In the rows, 128 means zero.
Known rows, with every way that one mark hangs from another
(fupef ragut): [124 161 116 125  90 106 172 143 164 136 184  79 119  84  57 125 153  85
 141 135 144 122  97 145  97 131 185 124 161 125 102 139 125 168 139 131
 109 104 129 112 128 117 135 120 119 142 108 104  99  95  87 130 119 116
 110 111 141 138 140]
(manapin (dolemu lanuzo pavud rukiz) mutu): [156  99 121 134 134 133  69  96  93 111  82 176 138 176 146 149 145 123
 147  45 133 146 148 131 148 108 132 146 119 122  86 161 168  85 114 143
 126 142 128 116 153 144  99 135 175 121 159 142 178 127 156 104 174  95
 140 145  99 136 123]
(pavud (dolemu kiti rukiz)): [100 172 168 129 113 149 165 161 113 150 144  44 114 100 162  71 116 104
 106 152 102  70 129 110 138 104 118 118  94 115 203  89  99 139 116 116
 112 110 162 171 115  99 109 131  85  60  89  64  89 111 149 124  47 134
 185 121 144 117  67]
(tipiv (dolemu lanuzo pavud rukiz)): [117 125 129 145 113 151 140 148 170 175  82 162 164 174 117  99 109 133
 135 104 142  92  86 155 125  78 102 121 112  97 117 124 177 122 157 130
 154 124 175 128 147 118 134 119 143  43 134 104 138  77 143  78 152  88
 118 107  97 145 108]
(manapin dolemu mutu): [139 140 123 113 151  85 111 107 123  71 131 115 114 116  89 155 165 138
 144  99 133 167 151 112 161 140 162 129 185  98  80 148 115 101  66 159
  93 112 117 132 161 138  92 144 130 181 159 169 122 140 151 151 173 122
  83 157 160 130 141]
(sonivo (dolemu lanuzo rukiz)): [ 67 138 173 154 187 129 141 127 108 155  93  92 117 159 125 114 115 104
 134 129 148  61 154 140 132 119 102 122 120 141 124 124 106 176 116 100
 119 149 132 137 148 157 101  81 128  98  83  96 124  96 133 155 100 167
 134  87 125  73  85]
(pavud (dolemu kiti lanuzo rukiz)): [111 147 178 142 114 159 138 162  84 157 145  94 128 143 173 102  85 119
 113 123  96  83 128 127 137  96  93 120  73 144 186 104 153 171 141  96
 127 116 164 147 139 123 107 135  98  47 107  74 112  98 150 108  50 139
 177 100 154 121  60]
(sonivo (dolemu pavud rukiz)): [ 92 145 135 133 158 143 147 116 137 165  94  90 137 119 141  75 135  89
 126 149 151  70 141 127 126 137 104 142 112 119 128 117  50 119 115 126
 114 145 125 150 121 116 124  70 133  95  64  92 136 107 135 131 113 141
 157 141  73  65  89]
(ragut fupef (manapin (dolemu lanuzo rukiz))): [197  81  73 165 170 135 110 138 112 120 111 112  89 175 109 140 162 119
 121 104  70 140 158 132 107  99 120  83  92 122 145 112 162 138 146  83
 181 197 159 111 104 157 148 122 165 157 151 177 128 114 110 204 126 153
 183  58 108 165 175]
(pavud (dolemu rukiz)): [124 172 128 133 128 130 169 151 123 153 141  29 111 124 109  91 148  80
 107 129  91  76 136 119 129 113 118  99 113 101 150 104  90 142 100 118
 101 118 181 162 170 118 104 107 113  74  89  73  78  57 135 127  73 132
 166 119 162 114  68]
(sonivo dolemu): [ 70 161 154 115 165  97 164 131 137 135 131  78 118  96  96 115 125 120
 125 178 164 100 146 130 128 170 110 117 172 130 102 122  62 168  93 130
  98 122 104 154 153 141 113  89 107 145  82 118 108 108 123 165 113 164
  92 126 148  69 112]
(kiti dolemu): [ 86 158 164 128 134 111 191 124 178 173 153 100 124  99 111 108 141 125
  97 163  95 129 114 119 127 156  95 131 172 117 126 143 106 189 118 125
 147  73 150 133 186  88 120  78 104 123  82 106  57 158 114 131 125 121
 104 122 157  94 110]
(sonivo (dolemu kiti lanuzo pavud rukiz)): [ 77 118 178 142 140 173 116 113 103 168  88 151 144 136 207  93  78 120
 132 145 167  79 130 132 128 127  73 158  72 163 165 120 116 151 156 107
 139 147 102 140  91 130 124  96 124  74  76  81 176 144 145  98  95 154
 162 124  63  73  81]
(fupef (ragut (manapin (dolemu kiti) mutu))): [154 140 119 126  91 145 136 114 139  54 194 162 104  90 140 152 148 117
 162  99 139 187 158  94 138 122 185 112 111 179 159 152 133  93 127 147
 147 111  83 130  41 165 160 165 130 211 152 184 123 178 105 147 129 131
 134 168 138 183 198]
(manapin mutu): [111 169 141 126 130  91 142 127 135  75 136 112 128  87  91 144 138 128
 147 110 136 147 164 107 135 134 153 130 197 109  79 157 108 137  88 148
  92  82 127 136 177 126 107 139 135 139 107 115  95 115 120 127 142 137
  69 136 176 133 130]
(mutu (manapin (dolemu kiti pavud))): [171  95 113  88 123 107  98 101 112 129 158 186 154 131 158 156 133 147
 102 148 120 170  92 145 148 157 132 165 131 134 111 119 113  66 138 152
 105 140  95 115 116  94 135 171 103 164 172 146 180 188 139 111 170 119
 114 185 122 144 130]
(tipiv (dolemu kiti)): [ 82 167 167 122 111 125 176 161 188 136 142 135 138 100 115  87  95 163
 124 179 143 104  84 124 147 116 128 116 154 100 159  91 137 129 132 144
 128  81 138 147 109  95 130 160  84 100 142 121  89 135 146 115 122 115
  80 119 145 146 144]
(ragut fupef): [153 129  92 130 118  91 151 157 153 116 139  81 102  88  49 118 147 119
 116 160 117 137 117 133 102 152 140 117 161 101 111 110 117 168 137 116
 123 134 152 121 149  93 130 126 130 151 131 121  87  93  90 160 124 156
 114  77 149 145 139]
(ragut fupef manapin): [164 132  65 138 134 108 161 161 155 106 147  99 108  95  83 140 142 121
 123 155  96 152 155 111  83 148 120  83 146 130 134 121 105 176 146 107
 158 139 142 131 130 130 183 127 145 167 102 148  77  97  58 183 116 172
 129  88 154 170 182]
(mutu (manapin (dolemu rukiz))): [171 126 120 132 192  84 122 113 126 126 134  88 107 184  94 138 188 110
 106 130  80 111 136 148 160 126 165 126 144  87 104 113  97  76  88 120
  98 152 155 110 153 115 102 141 104 160 142 131 134 142 144 164 154 133
 133 144 139 140 121]
(rukiz (dolemu lanuzo)): [ 98 123 137 125 106 126 114 161 103 176 104 109 137 125  90 170 102 143
 119 175 146  99 109 164  65 165 144 122 161 146  94 172 144 216 141 102
 112 106 139  81 214 148 141 107 137  84  94  84  92  72  91  98 108 121
  94  82 185  65 122]
(tipiv dolemu): [ 98 165 132 124 122  96 181 152 193 138 141 106 142 125  68 105 127 143
 128 155 141 115 102 143 135 111 134 104 182  82 110 114 125 136 115 152
 112  95 160 140 160 115 134 140 108 117 145 129  83  93 131 126 152 109
  62 114 155 144 134]
(ragut (manapin (dolemu pavud rukiz))): [161 118  70 132 154 148 133 107 154 152 113 102 122 153 141 117 150 110
 116 130  91 123 155 124 127 128 132 123  96  99 139 126 101  90 119 139
 156 174 138 150 102 137 168  92 148 138 113 147 135 136 129 151 142  90
 175 149  85 134 151]

Rows
[111 115 155 107  90 151 105 123 116 164 131 190 165 105 168 147  51 151
 121 154 146 133  93 144 102 150 100 173 124 149 130 136 164 165 176 129
 140 116 103 123 133 106 133 140 128  85 122  89 160 146 117  67 127 112
 101 128 113 113 113] | (dolemu kiti lanuzo pavud)
[122 138 141 138 119 131 148 167  92 156 130  81 125 161 125 118 120 101
 126  96 103  87 140 135 119  97  94 101  99 124 134 128 144 174 127  98
 117 125 187 149 182 128 106 114 127  57 104  83 112  44 136 125  74 131
 153 100 168 118  69] | (pavud (dolemu lanuzo rukiz))
[ 85 108 126 108 129 118 125 118 110 161 107 173 157 132 134 141  98 127
 129 133 189 121 127 145  99 156  68 148 130 163  93 149 122 178 147 133
 119 142 101 128 165 142 130  78 149 114 103 117 162  92 126 116 136 142
  94 129 116  70 100] | (sonivo (dolemu lanuzo pavud))
[201 113  71 161 161 121 126 133 133  47 103  98  83 140 111 119 208 119
 140  78  85 159 194  88 145 105 149  82 112 117 149 124 108  70 100 119
 159 162 146 132  88 156 148 145 168 204 151 185 108 131 119 204 136 160
 180 114 120 187 190] | (ragut fupef (manapin (dolemu rukiz) mutu))
[165  96 110 114 167  72  92 116  95 118 156 181 139 188  87 195 145 148
 125 112 113 164 126 165 129 139 129 131 167 138  53 132 165 129 122 122
  99 148 135  95 196 133 102 155 116 167 188 176 151 136 137 151 175 135
  77 128 183 146 138] | (mutu (manapin (dolemu lanuzo)))
[122 121 187 143 154 142  80 102  83  87 101 141 105 155 167 140 123 151
 145  88 123 129 158 111 177 105 140 143 121 131 143 122 164  99 102 115
 124 128 114 116 105 151  78 159 131 123 157 136 147 179 175 127 136 128
 147 127 112 140 127] | (manapin (dolemu kiti lanuzo rukiz) mutu)
[160 130  68 125 114 127 165 123 169 120 195 105 107 122  74 150 161 101
 129 126 118 159 129 130 107 137 179  94 129 142 118 142 128 133 130 133
 139 152 119 125  84 158 170 111 129 196 141 185 107 122  92 174 130 116
 135 132 139 168 186] | (fupef (ragut (manapin dolemu)))
[191 104  48 125 148 103 138 139 148 101 149 103  93 123  76 142 169 138
 108 148  90 168 145 127 100 140 135  83 132 115 129 106 123 136 129 123
 154 174 133 128 101 141 170 125 144 215 155 197 108 129  86 206 134 150
 143  98 141 163 195] | (ragut fupef (manapin dolemu))
[ 81 142 161 103 117 139 143 122 130 156 124 140 150  72 172  99  95 130
 120 191 181 113 112 117 122 178  86 155 122 154 150 114  69 135 138 149
 113 118  75 146  99 112 135 103 106 117  85 108 150 157 130 116 109 152
 117 154  88  71 100] | (sonivo (dolemu kiti pavud))
[ 98 132 161 106  86 129 134 158  83 145 171 137 140 118 155 139  69 142
 119 139 129 123 117 128 114 120  83 124  99 159 160 112 161 191 155 112
 119 100 139 148 163 125 115 141 101  80 128 101 111  94 133  99  68 137
 122 106 191 120  76] | (pavud (dolemu kiti lanuzo))
[118 109 169 114 131 119  79 106  84  77 134 185 122 142 151 170 107 174
 148  96 138 171 141 124 161 126 135 147 149 142 113 140 171 120 112 138
 119 110  92 114 132 152  85 170 122 162 180 160 142 182 162 120 145 131
  89 143 145 143 135] | (manapin (dolemu kiti lanuzo) mutu)
[101 100 145 121  67 171  81 143  90 191 102 174 161 103 171 152  70 152
 111 179 161 112  75 150  57 169 120 166 107 168 138 166 151 186 190 110
 136  98 103  89 163 123 162 125 136  67  96  59 136 121  91  43  99 104
 119 114 130  60 113] | (rukiz (dolemu kiti lanuzo pavud))
[136 115 148 145 167 114  91 106  89  94  96 126 107 178 115 153 155 133
 155  63 113 134 159 124 168 104 153 131 142 121  91 149 161 107  89 120
 119 139 138 121 153 155  78 133 156 136 159 149 144 126 165 139 154 118
 122 118 127 135 122] | (manapin (dolemu lanuzo rukiz) mutu)
[ 66 112 167 110 116 146 114 112  98 152 118 192 162 112 183 133  63 147
 123 166 195 117 110 136 113 156  71 159 102 181 139 132 132 164 164 127
 125 128  85 140 114 127 123 102 123 103 107 109 174 141 131  99 103 152
 109 136  96  66 102] | (sonivo (dolemu kiti lanuzo pavud))
[120 108 157 116 139 123  93 118  97 140 147 151 123 147 136 154  88 168
 125 154 128 137 104 150 141 144 128 147 140 125 128 105 173 160 142 122
 124 137 103 113 124 130  94 137 104 136 173 146 147 180 154 124 138 117
 107 113 140 121 126] | (manapin (dolemu kiti lanuzo))
[159 119  89 125 107 123 119 115 121  64 180 196 122 143  94 186 160 114
 172  43 138 200 163 112 114 112 166 103 123 194  87 181 192 137 138 125
 151 126 106 104 115 196 156 140 170 201 166 209 135 113 100 152 149 129
 103 137 161 182 194] | (fupef (ragut (manapin (dolemu lanuzo) mutu)))
[115 109 106 111  88 123 142 149 169 161 116 205 183 150  99 132  91 157
 138 115 165 132  78 162 115 106  93 123 136 120  95 136 195 145 164 146
 148 108 152 122 172 111 149 132 143  83 154 131 136  80 128  78 167  95
  63 116 131 144 124] | (tipiv (dolemu lanuzo pavud))
[165 137  72 129 104 123 143 115 148  57 189 145 107 110  89 158 179 103
 164  74 132 192 164  97 125 123 183  92 131 159 105 162 134  96 111 149
 131 126 109 130  96 177 160 133 153 224 155 196 114 135  99 174 147 134
 122 165 158 183 203] | (fupef (ragut (manapin dolemu mutu)))
[108 117 130 109  63 165 113 144 121 183 103 118 158  64 162 125  91 140
 105 213 153 109  84 133  68 176 141 159 117 145 149 160  93 155 159 128
 122  94 100 100 132 102 161 120 118  80  81  56 113 133  91  64  99 105
 136 138 124  62 113] | (rukiz (dolemu kiti pavud))
[167 143  98 165 134 145 153 117 151  77 150 101  94 133 105 123 200  80
 164  58 107 148 181  97 151  90 191  89 109 142 133 148 118  78 102 130
 141 138 136 131  68 172 151 126 156 188 130 173 114 129 111 169 136 123
 172 150 118 175 177] | (fupef (ragut (manapin (dolemu rukiz) mutu)))
[120 148 114 143 110 141 172 145 197 168  89 110 160 142 110  66 139 117
 123 127 128  77  87 135 133  93 126 117 125  75 131 108 122  83 126 146
 141 113 178 143 129  98 147 126 130  68 121 103 116  91 142  93 142  86
 131 129  88 138 111] | (tipiv (dolemu pavud rukiz))
[147 124 148 136 119 149  86  95 113 100  95 136 126 119 186 107 135 132
 141 100 125 142 134  99 169 123 149 166 107 109 147 126 117  40 102 158
 123 127 105 132  78 107 109 149 136 123 140 122 159 189 170  97 151 105
 172 181  70 128 125] | (manapin (dolemu kiti pavud rukiz) mutu)
[ 56 150 213 154 176 161 140 130  99 147 105 102 111 143 184 104  83 121
 127 163 150  65 139 128 151 120 103 134 104 150 173 104 105 172 137  87
 124 139 106 141 100 142 103 103 101  95  77  93 132 148 153 139  79 170
 147  97 102  70  85] | (sonivo (dolemu kiti lanuzo rukiz))
[103 146 154 145  99 169 171 134 186 165 104 122 156 123 160  58 102 143
 117 152 136  84  86 126 150  92 121 137 102  86 182  94 130  80 148 144
 153 112 151 149  72  91 151 147 110  53 125  83 127 135 148  82 128  93
 148 143  79 141 112] | (tipiv (dolemu kiti pavud rukiz))
[200 108  47 132 136  98 122 131 131  36 142 132  92 113  88 160 191 135
 139  90 105 202 189  91 115 136 143  84 143 141 118 132 122  98 101 140
 145 146 117 123 114 158 167 154 168 227 164 223 109 129 103 198 151 161
 125 124 154 194 206] | (ragut fupef (manapin dolemu mutu))
[ 91 146 193 156 153 152 124 134 114 156 116 104 121 144 155 118  73 131
 119 150 106  86 122 136 143 115 138 144 122 113 164 122 155 170 149  90
 142 128 140 123 122 123 103 137 105  74 100  63 118 147 133 104  93 137
 145  90 115 118  98] | (dolemu kiti lanuzo rukiz)
[156 127 156 136 177 117 115 112 113 116 141 101 108 155 158 126 154 125
  98 147  83 110 128 134 184 124 157 144 130 105 154  90  98  63 105 115
 103 143 126 121  96 103 103 170  85 150 156 125 134 197 157 149 135 141
 150 150 123 140 116] | (mutu (manapin (dolemu kiti rukiz)))
[202  79  52 112  97 146 111 128 134 118 141 165 115  96 156 124 133 152
 104 156 112 182 115 117  94 148 110 130  83 141 176 100 126 103 167 133
 176 164 103 127  49 115 187 136 148 187 161 184 153 178  96 154 136 132
 175 135  85 173 188] | (ragut fupef (manapin (dolemu kiti pavud)))
[139 112 131  93 107 124  87  96 117  87 128 179 142  94 166 141 124 154
 139 106 152 179 120 107 146 147 140 169 141 133 118 143 126  66 113 173
 111 112  83 127 107 112 111 158 136 160 174 154 166 192 156 104 166 105
 114 187 107 139 147] | (manapin (dolemu kiti pavud) mutu)
[105 123 173 143 112 175 106 126 111 178 103 153 148 133 183 124  70 133
 121 141 128  94  98 138 126 118 113 169  97 126 158 125 152 150 170 112
 162 135 134 128 110  99 124 127 129  56  97  62 157 142 142  70 110 108
 155 112  79 109  87] | (dolemu kiti lanuzo pavud rukiz)
[183 103  87 124 162 106 104 103 122 145 124 131 141 168 125 130 174 112
 106 110  95 129 113 153 146 129 148 154 132  99  91 123  98  52 116 132
 104 156 145 113 146  98 117 134 125 139 148 132 170 146 139 130 182 114
 146 176 104 136 115] | (mutu (manapin (dolemu pavud rukiz)))
[158 110  93  99 108 100  97  91 131  92 122 165 141 113 113 144 161 136
 140  88 149 177 136 118 138 145 144 151 159 121  62 157 121  75  92 181
 112 122 109 124 155 120 112 133 161 166 161 158 152 134 142 115 184  92
  93 181 127 138 145] | (manapin (dolemu pavud) mutu)
